What can hang from each mark
G: V
R: B
B: A E V
E: Z
D: V
F: E
A: B
W: Z
V: B D G

Every row comes from one small tree of marks. Brackets hold a mark, then the marks that hang from it, in alphabetical order. Every link used is in the known rows. Which tree was each row made from?
Known rows
(R (B A (E Z) V)): [ 0.807  1.841  0.021 -5.248 -0.786  0.892 -5.194 -1.959 -0.605  1.994
 -3.139 -0.486 -0.087 -1.286 -2.476  6.115  4.908  0.355 -0.306 -3.604]
(R B): [-1.143 -1.258 -1.583 -1.184  2.046  0.987 -3.837 -3.133  0.559 -0.223
 -2.187 -1.260  2.092 -3.589 -1.268  1.997  3.174 -2.868 -4.002  1.848]
(D (V B G)): [-0.410  0.386 -6.039 -1.628  3.303  1.349 -3.987 -2.236 -1.270  1.566
 -3.307 -0.685  1.745 -3.513 -1.929  2.749  1.142 -1.403 -0.116 -0.295]
(G (V B D)): [ 0.827 -1.425 -3.480 -0.040  3.501 -0.292 -4.257 -2.466 -0.041  2.237
 -2.738  1.325  1.307 -2.180 -3.324  0.769  1.293 -1.971 -1.575  1.370]
(F E): [ 1.018 -0.225 -1.994 -3.562  2.065 -0.982 -4.428 -2.520 -0.300 -1.164
 -2.630 -0.155  0.815 -3.196 -1.936  1.439  3.070 -2.899 -2.283  0.540]
(A (B E)): [-0.271  1.510 -3.431 -0.783  1.411  0.079 -5.607 -1.859 -0.911  0.636
 -2.570 -0.839 -0.254 -2.080 -1.256  3.097  4.216 -2.526 -1.965  0.703]
(A B): [ 0.022 -0.204 -3.768  0.668  2.827  0.084 -3.958 -2.449 -0.476 -0.607
 -1.658 -1.806  1.400 -2.861 -1.053  1.577  2.546 -3.818 -2.096  1.941]
(A (B (E Z) V)): [ 2.893  1.506 -4.762 -3.471  2.064  0.367 -4.995 -1.913 -1.372  0.768
 -1.978 -1.944 -0.300 -0.384 -1.095  5.365  3.757 -0.539 -0.435 -3.259]
(V (B A E) D G): [-3.675  3.861  0.856 -3.313 -3.132  0.652 -4.856 -0.948 -2.034  3.948
 -4.451  1.443 -1.457 -2.257 -4.359  4.268  2.533 -0.418  2.645 -0.780]
(A (B (V D G))): [ 0.226 -0.500 -4.790 -2.757  1.427  2.111 -3.459 -1.295 -2.645  0.863
 -2.608 -1.201  0.559 -1.127 -2.414  2.440  0.093 -1.761  0.804 -0.788]
(E Z): [ 1.719  1.288 -0.283 -2.138  2.714 -1.471 -2.359 -3.293  0.326 -0.910
 -0.690 -2.122  1.342 -2.479 -1.406  3.427  3.069 -2.588 -1.797 -0.287]
(F (E Z)): [ 2.888  0.692 -2.151 -5.241  2.025 -0.944 -3.453 -3.229 -0.114 -1.391
 -1.730 -1.042  1.000 -3.180 -1.696  2.760  2.734 -2.419 -1.440 -1.453]
(D (V (B A E) G)): [-1.688  3.707 -3.112 -3.053 -0.386  0.823 -5.970 -1.122 -1.977  3.741
 -4.760  1.070 -0.238 -2.857 -3.409  4.346  3.285 -0.069  1.957 -1.956]
(B A): [-0.917  1.650  2.122 -0.175  0.623 -1.864 -3.311 -2.043  0.032  0.119
 -2.157 -0.114  0.964 -2.541 -2.783  2.421  3.789 -3.047 -0.642  1.534]
(G (V (B A) D)): [-0.091  0.149 -0.857 -0.004  1.365 -0.610 -4.467 -1.903 -0.243  3.016
 -3.466  2.350  0.800 -2.379 -4.484  0.979  1.527 -1.911  0.212  1.105]
(B A (E Z)): [ 0.381  4.349  2.510 -3.559 -0.840 -2.078 -4.291 -2.156 -0.420  1.167
 -2.086 -0.337 -0.560 -1.674 -2.891  5.245  5.153 -1.333  0.497 -1.767]
(G V): [ 2.736 -0.830 -2.030 -0.673  3.811 -1.976 -3.763 -2.763  0.755 -0.792
 -2.060  0.182  1.317 -1.593 -2.739  0.692  2.523 -3.427 -3.480  1.536]
(R (B V)): [ 0.401 -2.296 -2.654 -2.203  2.578  1.340 -4.099 -2.567 -0.337  0.125
 -2.580 -1.331  1.828 -1.985 -1.166  3.031  3.182 -1.466 -3.383  0.099]
(A (B V)): [ 1.481 -1.148 -4.990 -0.172  3.289  0.626 -4.112 -1.773 -1.205 -0.367
 -1.900 -1.824  1.411 -1.263 -0.909  2.809  2.447 -2.274 -1.589  0.190]
(W Z): [ 0.430  1.405  2.104 -1.753  3.238 -3.152 -2.922 -2.994 -0.159 -1.483
 -0.868 -0.948 -0.398 -2.405 -0.723  3.074  4.468 -2.206 -3.727  1.127]
(V B D G): [-2.356  0.800 -1.947 -1.953  0.308  1.056 -3.054 -2.174 -1.559  1.806
 -2.933 -0.413  0.438 -3.040 -2.721  2.519  0.401 -1.660  0.190  0.693]
(G (V (B A))): [ 0.712  0.450 -1.480  0.037  1.404 -1.254 -4.539 -2.093  0.442  1.463
 -3.512  1.554  0.767 -2.561 -3.587  1.546  2.091 -2.356 -1.131  1.155]
(B (E Z)): [ 1.338  2.860  0.132 -3.577  1.211 -1.717 -3.936 -2.723 -0.080  0.499
 -1.448 -1.408 -0.158 -1.605 -1.744  4.895  4.749 -1.431 -1.463 -1.601]
(V (B A (E Z)) G): [-1.056  5.155  0.066 -4.838 -3.306  0.007 -4.348 -1.860 -1.335  2.271
 -3.821 -0.317 -1.572 -2.541 -3.249  5.962  2.729 -0.158  1.829 -2.982]

Which tree is each row?
[-2.958  1.365  0.930  0.361  0.249 -0.365 -3.839 -1.677 -0.970  2.981
 -2.783  0.948  0.571 -3.219 -3.486  2.458  2.510 -1.601  1.227  1.388]  (V (B A) D)
[-0.782  2.826  1.006 -4.332 -1.393  0.453 -5.017 -2.514  0.234  1.745
 -2.742 -0.311 -0.032 -2.883 -2.449  5.036  4.929 -1.056 -0.896 -1.728]  (R (B A (E Z)))
[-2.664  2.382 -1.636 -3.568 -1.066  1.053 -4.703 -1.609 -2.110  3.281
 -3.605  0.459 -1.033 -2.148 -3.229  4.003  2.078 -0.490  0.616 -0.594]  (V (B E) D G)
[-3.288  2.899  1.338 -1.192 -1.151 -0.494 -5.443 -1.137 -1.336  4.368
 -3.626  1.748 -0.840 -2.355 -3.684  4.020  4.053 -0.530  1.485  0.098]  (V (B A E) D)
[ 1.504  4.308  0.977 -6.508 -2.426 -0.553 -3.986 -1.271 -1.833  1.099
 -3.309 -0.645 -1.305 -0.123 -3.439  6.598  3.427  0.214  1.970 -4.488]  (B A (E Z) (V G))
[-1.444  2.074 -3.533 -1.613  1.309  0.889 -4.119 -1.626 -1.469  2.329
 -3.842  0.438  1.292 -3.700 -3.116  3.063  1.537 -1.374  1.758 -0.461]  (D (V (B A) G))
[-0.410  1.805 -0.579 -1.325  0.030 -0.874 -6.006 -1.320 -0.680  4.213
 -4.263  3.204 -0.821 -1.556 -4.797  2.504  3.184 -0.794  0.748 -0.226]  (G (V (B A E) D))
[-1.092  2.999  1.730 -5.013 -2.348  0.077 -4.483 -0.371 -2.563  2.943
 -3.955  0.976 -1.299 -0.040 -4.582  4.969  3.213  0.081  2.644 -2.370]  (B A E (V D G))
[ 1.583  2.634 -0.806 -7.048 -0.181  0.419 -3.509 -1.613 -2.106  2.015
 -2.435 -0.932 -0.952  0.305 -3.084  5.806  2.477  0.545  1.422 -4.203]  (B (E Z) (V D G))
[ 0.384  2.115 -1.098 -1.029 -0.056 -1.408 -6.052 -1.576 -0.132  2.761
 -4.326  2.295 -0.812 -1.770 -4.011  2.925  3.841 -1.083 -0.687 -0.154]  (G (V (B A E)))
[ 0.185  0.052 -0.834 -3.824  1.231  0.563 -2.550 -1.643 -1.895  0.829
 -2.438 -0.729  0.650 -0.648 -3.033  3.233  1.091 -1.278  0.332 -0.938]  (B (V D G))
[-0.742  1.457  1.216 -3.659 -0.945  0.184 -2.794 -0.856 -2.089  1.480
 -3.135  0.243  0.257 -0.756 -4.209  3.457  1.442 -1.192  2.210 -1.062]  (B A (V D G))
[ 0.059 -0.377 -2.258 -3.622  1.253  1.183 -5.776 -2.029 -0.627  1.519
 -3.348 -0.502  0.336 -1.077 -1.509  4.709  4.971 -0.200 -2.991 -1.349]  (R (B E V))
[ 1.090  3.145  2.014 -4.637 -0.214 -1.104 -4.302 -1.229 -1.626  3.003
 -2.297  0.366 -0.750  0.147 -3.705  6.081  4.544  0.479  2.427 -3.463]  (B A (E Z) (V D))
[-1.026  0.972 -3.223  0.573  3.194 -0.175 -4.720 -1.827 -0.792  2.813
 -3.163  0.624  1.901 -3.756 -2.474  2.873  3.214 -1.441  0.771  0.393]  (D (V (B A)))
[-1.196  2.708 -2.518 -0.721  1.689 -0.336 -6.352 -1.303 -1.232  4.100
 -3.971  1.345  0.355 -2.747 -2.742  4.156  4.952 -0.210  1.171 -1.043]  (D (V (B A E)))
[ 1.859  3.507  1.324 -4.343 -0.373 -1.704 -4.326 -1.557 -1.040  1.578
 -2.512 -0.365 -0.671 -0.171 -2.910  6.369  5.122  0.145  1.172 -3.571]  (B A (E Z) V)
[-0.157  3.264  1.164 -4.999 -2.289 -0.566 -4.633 -0.733 -2.018  1.343
 -4.049  0.315 -1.295 -0.157 -3.604  5.236  3.846 -0.323  1.378 -2.483]  (B A E (V G))
[-0.747  2.002 -5.398 -3.223  1.830  1.184 -5.741 -1.779 -1.872  3.048
 -4.213  0.172  0.246 -2.669 -2.269  4.187  2.849 -0.247  0.103 -1.669]  (D (V (B E) G))
[-0.696 -0.867 -0.309 -2.129  0.482  1.044 -4.358 -1.878 -0.345  0.897
 -3.204 -0.323  1.440 -2.123 -2.242  3.333  3.482 -1.302 -1.479 -0.152]  (R (B A V))
[ 2.434  2.429 -5.190 -5.650 -0.005  1.413 -4.492 -1.639 -2.292  0.494
 -2.734 -2.384 -1.062 -0.522 -1.680  5.623  2.159 -0.485  0.289 -4.306]  (A (B (E Z) (V G)))
[-1.033  0.192 -0.718 -4.309 -1.579  2.157 -3.735 -1.613 -1.171  0.509
 -3.964 -0.594  0.772 -2.151 -3.074  3.584  1.810 -1.199 -0.597 -1.044]  (R (B A (V G)))
[ 0.790  1.875 -1.018 -4.840 -0.162 -0.226 -4.369 -1.274 -1.909  0.615
 -3.360 -0.833 -0.974 -0.050 -2.497  5.110  3.494 -0.319 -0.846 -2.172]  (B E (V G))
[-2.365  1.550 -0.999 -1.266  0.958 -0.125 -5.174 -1.863 -1.242  3.662
 -2.966  0.707 -0.366 -2.194 -2.436  3.897  3.797 -0.454 -0.463  0.301]  (V (B E) D)
[-0.652  2.143  2.226 -2.928 -0.285 -1.069 -4.994 -0.613 -1.813  3.422
 -3.180  1.345 -0.696  0.093 -3.845  4.765  4.913 -0.026  1.537 -1.496]  (B A E (V D))
[-0.098  1.693 -0.404 -5.126 -0.274  0.292 -4.218 -1.029 -2.303  2.195
 -3.303 -0.063 -0.986  0.216 -3.301  4.739  2.865 -0.094  0.691 -2.259]  (B E (V D G))
[-1.838 -0.024 -0.176 -4.685 -1.653  2.668 -3.661 -1.311 -1.793  2.011
 -3.801  0.205  0.793 -1.912 -3.862  3.200  1.172 -0.957  0.829 -1.003]  (R (B A (V D G)))
[ 1.093  0.481 -4.474 -1.775  2.017  0.320 -5.870 -1.233 -1.682  1.092
 -2.811 -0.998 -0.320 -0.368 -1.240  4.183  4.109 -1.048 -1.157 -1.190]  (A (B E V))
